Each row was made from one walk, in order. Every step used is in the known rows, and no mark comes twice. Write each row's walk.
(in the rows, 128 means zero)
Known rows
zasof kidisag: [140 124 119 102 140 122 139 136 135 133 133 133 113 107  83 161 131 139
  96  94 140 147 155 115 119 140 138 135 128 135 119]
nime ribetel kizur: [162 142  69  82  94 124 126 120 140 153 150 142 132 115 122 117 146 212
 103 110 146 162 154 100 119 118 135 152 114 127 120]
pepu tapad netim: [172 129 100  96 115 141 112  99 108 129 118 140 122  94 103 147  55 179
 121 119 164 161 135  89 148 115 118 152 168 144 147]
kasa netim ribetel kizur zasof pepu: [127 138  90  87 108 107 134  92 132 139 180 145 112  36 104 134  50 177
  73  76 159 164 147  92 140 129 121 160 174 125 123]
pepu zasof: [134 151  98 112 113 141 132 135  98 131 158 134 123 118 127 152 100 147
 100 132 150 141 152 112 146 114 125 152 134 126 121]
kasa netim ribetel kidisag: [115 109 112  86 187 122 105 105 115 123 215 120 121 110 114 156  62 104
  93 107 143 133 148  82 148 127 142 132 121 115 115]
kidisag tapad pepu zasof netim: [148 127 103  93  77 119 103 138 101 137 140 120 106 117 126 147  81 151
  93  49 211 161 156  86  97 162 131 165  96 149 135]
ribetel kizur: [145 143  85 118  91 120 126 127 120 153 147 152 124  80 112 126 133 168
 102  96 155 162 137 111 125 117 139 144 121 126 127]
ribetel kizur zasof kidisag tapad: [114 141  91 130  96 104 132 132 136 139 114 151 122  79 103 150 163 202
  81  38 176 171 136 124  95 128 138 159 128 132 137]
tapad pepu zasof kidisag ribetel nime: [155 136  98  96  59 127  68 153 122 132 163 148 104  79  91 157  85 146
 109  75 150 136 183 147  98 182 120 130 153 142 133]
nime ribetel kidisag tapad: [111 126 107  86 127 118 100 106 119 133 152 109 138 193 126 128 150 159
  93  63 150 145 159  71 133 133 149 155  65 127 120]
ribetel kasa netim: [114 124 124 106 128 113 154 104 129 139 192 139 139  97 124 163  82 150
 111 126 127 161 136 100 134 148 140 126 130 128 111]
tapad kidisag ribetel kasa netim: [147 118 132  75 135 113 144 126 153 130 220 147 119  74 108 201   8 122
 126 112  78 159 152  95 124 157 147 129 147 142 109]
nime ribetel kasa: [154 137  94  88 113 125 145 114 130 139 158 142 146 131 121 137 126 207
 122 119 112 183 160  91 130 150 130 135 118 125 104]
kasa netim ribetel: [133 111  96  81 153 124 135 101 123 129 204 137 112 102 116 170  54 107
  88 114 138 137 146  91 147 127 135 142 167 126 124]
pepu zasof netim ribetel: [189 137  84  81 142 134 113 138 105 123 184 116  92  92 114 166  53 147
  92 115 171 155 164 104 130 121 115 162 132 127 117]
kizur zasof kidisag ribetel kasa: [155 136 124 134 137 111 140 137 137 119 157 171 138  65  82 172  91 174
 120  92 100 173 151 131 101 170 132 140 158 124 120]
netim ribetel: [160 125  80  98 141 130 124 117 104 129 169 152 110 100  99 154  87 120
  98  95 133 148 151  99 145 127 130 143 167 121 121]
kidisag ribetel tapad netim kasa: [185 119 123 114 148 123 131 104 125 145 181 200 106  43  89 157  50 110
 129  81 137 204 158 104 116 142 133 147 177 145 137]
kizur ribetel kasa netim: [ 76 136 103 101 147 119 174 112 119 142 194 135 139  94 139 168  85 183
 103 124 137 188 137  84 127 131 130 133 138 128 124]
pepu tapad netim ribetel nime: [182 129  62  80  85 142  65  95 100 125 143 140 100  74 100 152  56 185
 117  95 164 165 151 116 153 119  98 138 202 140 149]
pepu tapad netim ribetel kasa: [198 128  74  85 140 135 108  95 104 120 160 155 123  58  98 165  18 213
 137 103 140 195 148  87 153 140 112 139 190 128 122]
nime ribetel: [148 129  92  84 114 132 134 114 128 139 142 136 129 155 117 132 128 164
 104 122 131 153 158  90 131 126 132 148 126 131 122]
kidisag ribetel: [166 127 115 119 107 121 117 120 116 133 174 155 121 112  97 150  79  98
 110  97 116 136 144 113 130 143 146 151 150 131 129]
tapad netim: [165 123 115 109 102 137 137 118 122 136 116 150 123  95  93 149  53 147
 117 100 143 179 143  88 131 129 121 150 150 140 136]
zasof pepu tapad netim: [171 140 119  78  90 128 114  80 115 133 109 122 113  85  87 132  27 183
 111  89 164 172 151  75 158 135 113 158 160 151 135]
pepu tapad kidisag ribetel kizur zasof: [175 151  78 104 116 129  98 130 132 127 156 163 115  49 107 152  60 186
 115 105 126 144 134 118 128 106 134 158 185 137 154]
kasa netim ribetel tapad pepu: [113  95  98 101 136 113 129 126 124 144 188 179  95  42 112 136  27 107
 104  76 152 173 163  81 146 155 140 129 167 133 131]
nime ribetel tapad kidisag: [132 127 101  81 136 127 156 152 159 145 142 156  93  93 116 135  88 163
 116 105 105 190 175  81 142 116 139 142 126 148 123]
tapad pepu zasof kidisag ribetel: [165 126 108  91 110 128 103 155 122 127 166 156 108  85  83 167  53 138
 109  84 142 133 180 120 100 181 135 145 154 136 122]
nime ribetel kizur zasof kidisag: [146 143  78  94 121 122 139 137 162 140 119 148 135  86 103 129 160 249
  94 106 152 174 158 120  96 127 125 155 132 126 130]
kidisag tapad netim ribetel nime: [162 120  72  93  55 127  85 104 105 131 143 144 101 101 101 160  70 144
  95  26 164 186 151 107 129 137 111 147 171 145 142]
zasof pepu tapad: [141 147 114  89 104 118 111  84 104 136 134 115 111 110 103 123  87 161
  96  96 158 140 148  90 168 130 128 150 144 142 127]

Which walk is each row?
[170 133 110  97 109 119 113 152 124 125 175 165 126  64  88 176  54 176
 128  85 124 159 182 121  97 202 132 131 146 130 105]  tapad pepu zasof kidisag ribetel kasa
[165 130  83 106 145 125 133 115 103 130 186 159 123  76 102 162  84 158
 116  92 117 176 153 102 142 149 127 131 156 114 102]  netim ribetel kasa
[173 147  91 112 156 119 129 107 124 150 157 155 122  51 113 140 157 178
  99  93 203 197 130 124  71 114 117 157 132 132 144]  ribetel kizur zasof netim kasa
[119 127  81  90 129 130  71 131  75 121 179 139 121 121 120 150  72 133
  93  30 180 137 170  80 135 155 136 149 112 118 120]  netim ribetel kidisag tapad pepu zasof
[136 144 109  97 131 131 135 148 123 128 147 124 113 106 103 174 113 164
  95 122 151 135 164 124 127 129 128 144 133 130 113]  pepu zasof kidisag
[153 129 122 131 131 121 131 139 140 118 141 163 123  81  77 163  93 132
 101  91 118 147 148 129 103 148 137 153 172 129 138]  kizur zasof kidisag ribetel
[108 149  88 119 135 127 162 129 103 143 160 148 138  96 124 150 123 193
 110 104 130 205 143  92 122 130 125 137 140 124 124]  kizur ribetel kasa
[138 119 123  95 162 127 103  78  99 136 158 141 135 130 101 165 115 122
 105  46 186 186 145  78 108 134 132 148 110 139 130]  ribetel kidisag tapad netim kasa
[146 123 121 144 117 112 127 135 125 141 179 175 100  74 105 132  73 104
 115  89 114 163 154 113 145 138 154 148 142 134 132]  kidisag ribetel tapad
[149 131  97  85 154 120  79 127  94 115 197  92 102 131 125 163  78 141
  84  52 193 148 163  85 128 127 135 167  68 123 115]  pepu zasof netim ribetel kidisag tapad
[130 151  83 143  94 126 135 130 118 143 127 170 137  67 115 123 134 187
 100 102 157 168 127 115 120 109 127 153 141 120 142]  ribetel kizur zasof
[173 134 104  73 154 134 111 119 100 143 171 143 111  89 116 162 104 132
 105  96 212 172 164 100  81 154 111 144 126 143 132]  tapad pepu zasof netim kasa
[105 130 114 132 121 112 142 130 126 124 108 143 123 116  98 163 143 157
  81  52 162 163 140 112 105 137 135 157 145 135 140]  kizur zasof kidisag tapad
[ 82 142 103 118 174 134 126 131 100 135 158 125 135 123 120 132 128 151
  96  94 152 166 143  82 128 107 136 141 101 119 137]  kizur ribetel kidisag
[155 116 104  97  98 132 149 128 146 144 121 164 112  93 110 118  61 191
 127 104 132 212 168  76 138 124 129 154 132 145 131]  nime ribetel tapad netim
[133 145  92 129 118 118 138 143 143 139 116 161 128  49  92 140 143 205
  98  94 158 167 141 131 101 124 129 149 140 124 135]  ribetel kizur zasof kidisag
[ 97  93 106  78 147 110  83 101 103 129 195 133 120 118 115 150  55  99
  85  30 174 135 154  63 125 166 150 138 113 127 128]  kasa netim ribetel kidisag tapad pepu
[189 143  82  74 113 124  88 125 136 137 180 151  98  63 104 159  56 166
 122  98 126 137 146 113 134 118 146 149 158 143 138]  pepu tapad kidisag ribetel kizur
[157 134 102 124  57 122  82 120 114 138 177 146 112 105 103 141 105 108
 107  86 122 145 149 143 126 143 131 137 145 136 140]  kidisag ribetel nime
[164 135 107  93  72 129  89 141 131 135 171 147  95  89  98 167  74 100
 116  84  96 147 157 131 123 136 129 132 150 150 138]  tapad kidisag ribetel nime
[170 144 115 102 126 118 128 145 127 121 199 145 124  84  97 192  76 181
 121 113 108 153 173 135 115 168 134 138 136 125  96]  pepu zasof kidisag ribetel kasa
[123 158 112 112 102 122 121  86 101 126 111 134 126  94 106 115  92 182
  90 101 161 147 138  96 161 122 114 161 169 136 145]  kizur zasof pepu tapad
[154 134 118 133 124 124 138 132 125 129 121 132 119  89 109 137 102 148
  98 108 165 177 129 104 105 124 120 164 124 134 149]  kizur zasof netim
[ 99 115 118 116 112 116  82 121  95 138 136 138 134 135 109 123 113 112
 100  21 178 145 150  73 117 166 152 139  77 132 135]  ribetel kidisag tapad pepu
[146 118 119 135 108 125 148 135 126 145 117 173 103  53  99 131  51 150
 126  92 139 203 153  86 146 125 132 149 143 143 139]  ribetel tapad netim
[186 138 107  81 136 124 107 121 125 122 187 150 114  77 104 180  37 163
 140 108  90 155 152 105 141 146 140 134 159 140 122]  pepu tapad kidisag ribetel kasa
[176 117  85  95  99 121 128 100 105 125 159 157 119  83  97 178  36 175
 118  33 140 207 152  77 131 158 125 149 154 132 113]  kidisag tapad netim ribetel kasa
[155 130  99  74 130 120 103 108  93 142 165 137 105 115 128 167 111 131
  89  46 229 180 159  95  78 161 120 159 110 150 133]  kidisag tapad pepu zasof netim kasa
[162 136 112 113 179 125 140 104 114 136 150 146 123  87 111 156 140 132
  96 106 186 187 133 110  86 121 112 155 147 136 144]  kizur zasof netim kasa
[189 140  48 102 114 142  99 104 111 124 130 172 120  26 101 139  44 237
 117 100 171 181 133 102 140 102 104 164 211 125 152]  pepu tapad netim ribetel kizur zasof
[168 150 110  62  60 117  63 104 128 133 162 118  81  86  92 148  48 139
 107  70 120 143 165 119 150 140 122 137 161 162 138]  zasof pepu tapad kidisag ribetel nime
[175 126 118  88 124 129 123 141 138 130 171 155 103  92  86 176  41  94
 116  90  92 146 155 101 127 134 145 144 148 144 126]  tapad kidisag ribetel
[146 128 104 131  87 124 109 158 107 140 176 194 104  56 115 130  33 127
 121  87 136 154 174 108 137 162 142 147 151 134 134]  kidisag ribetel tapad pepu zasof
[183 132  92 117 151 119 136 127 116 120 163 149 120  49 105 154  70 182
 110  89 141 203 143 102 109 146 111 151 148 119 121]  kizur zasof netim ribetel kasa
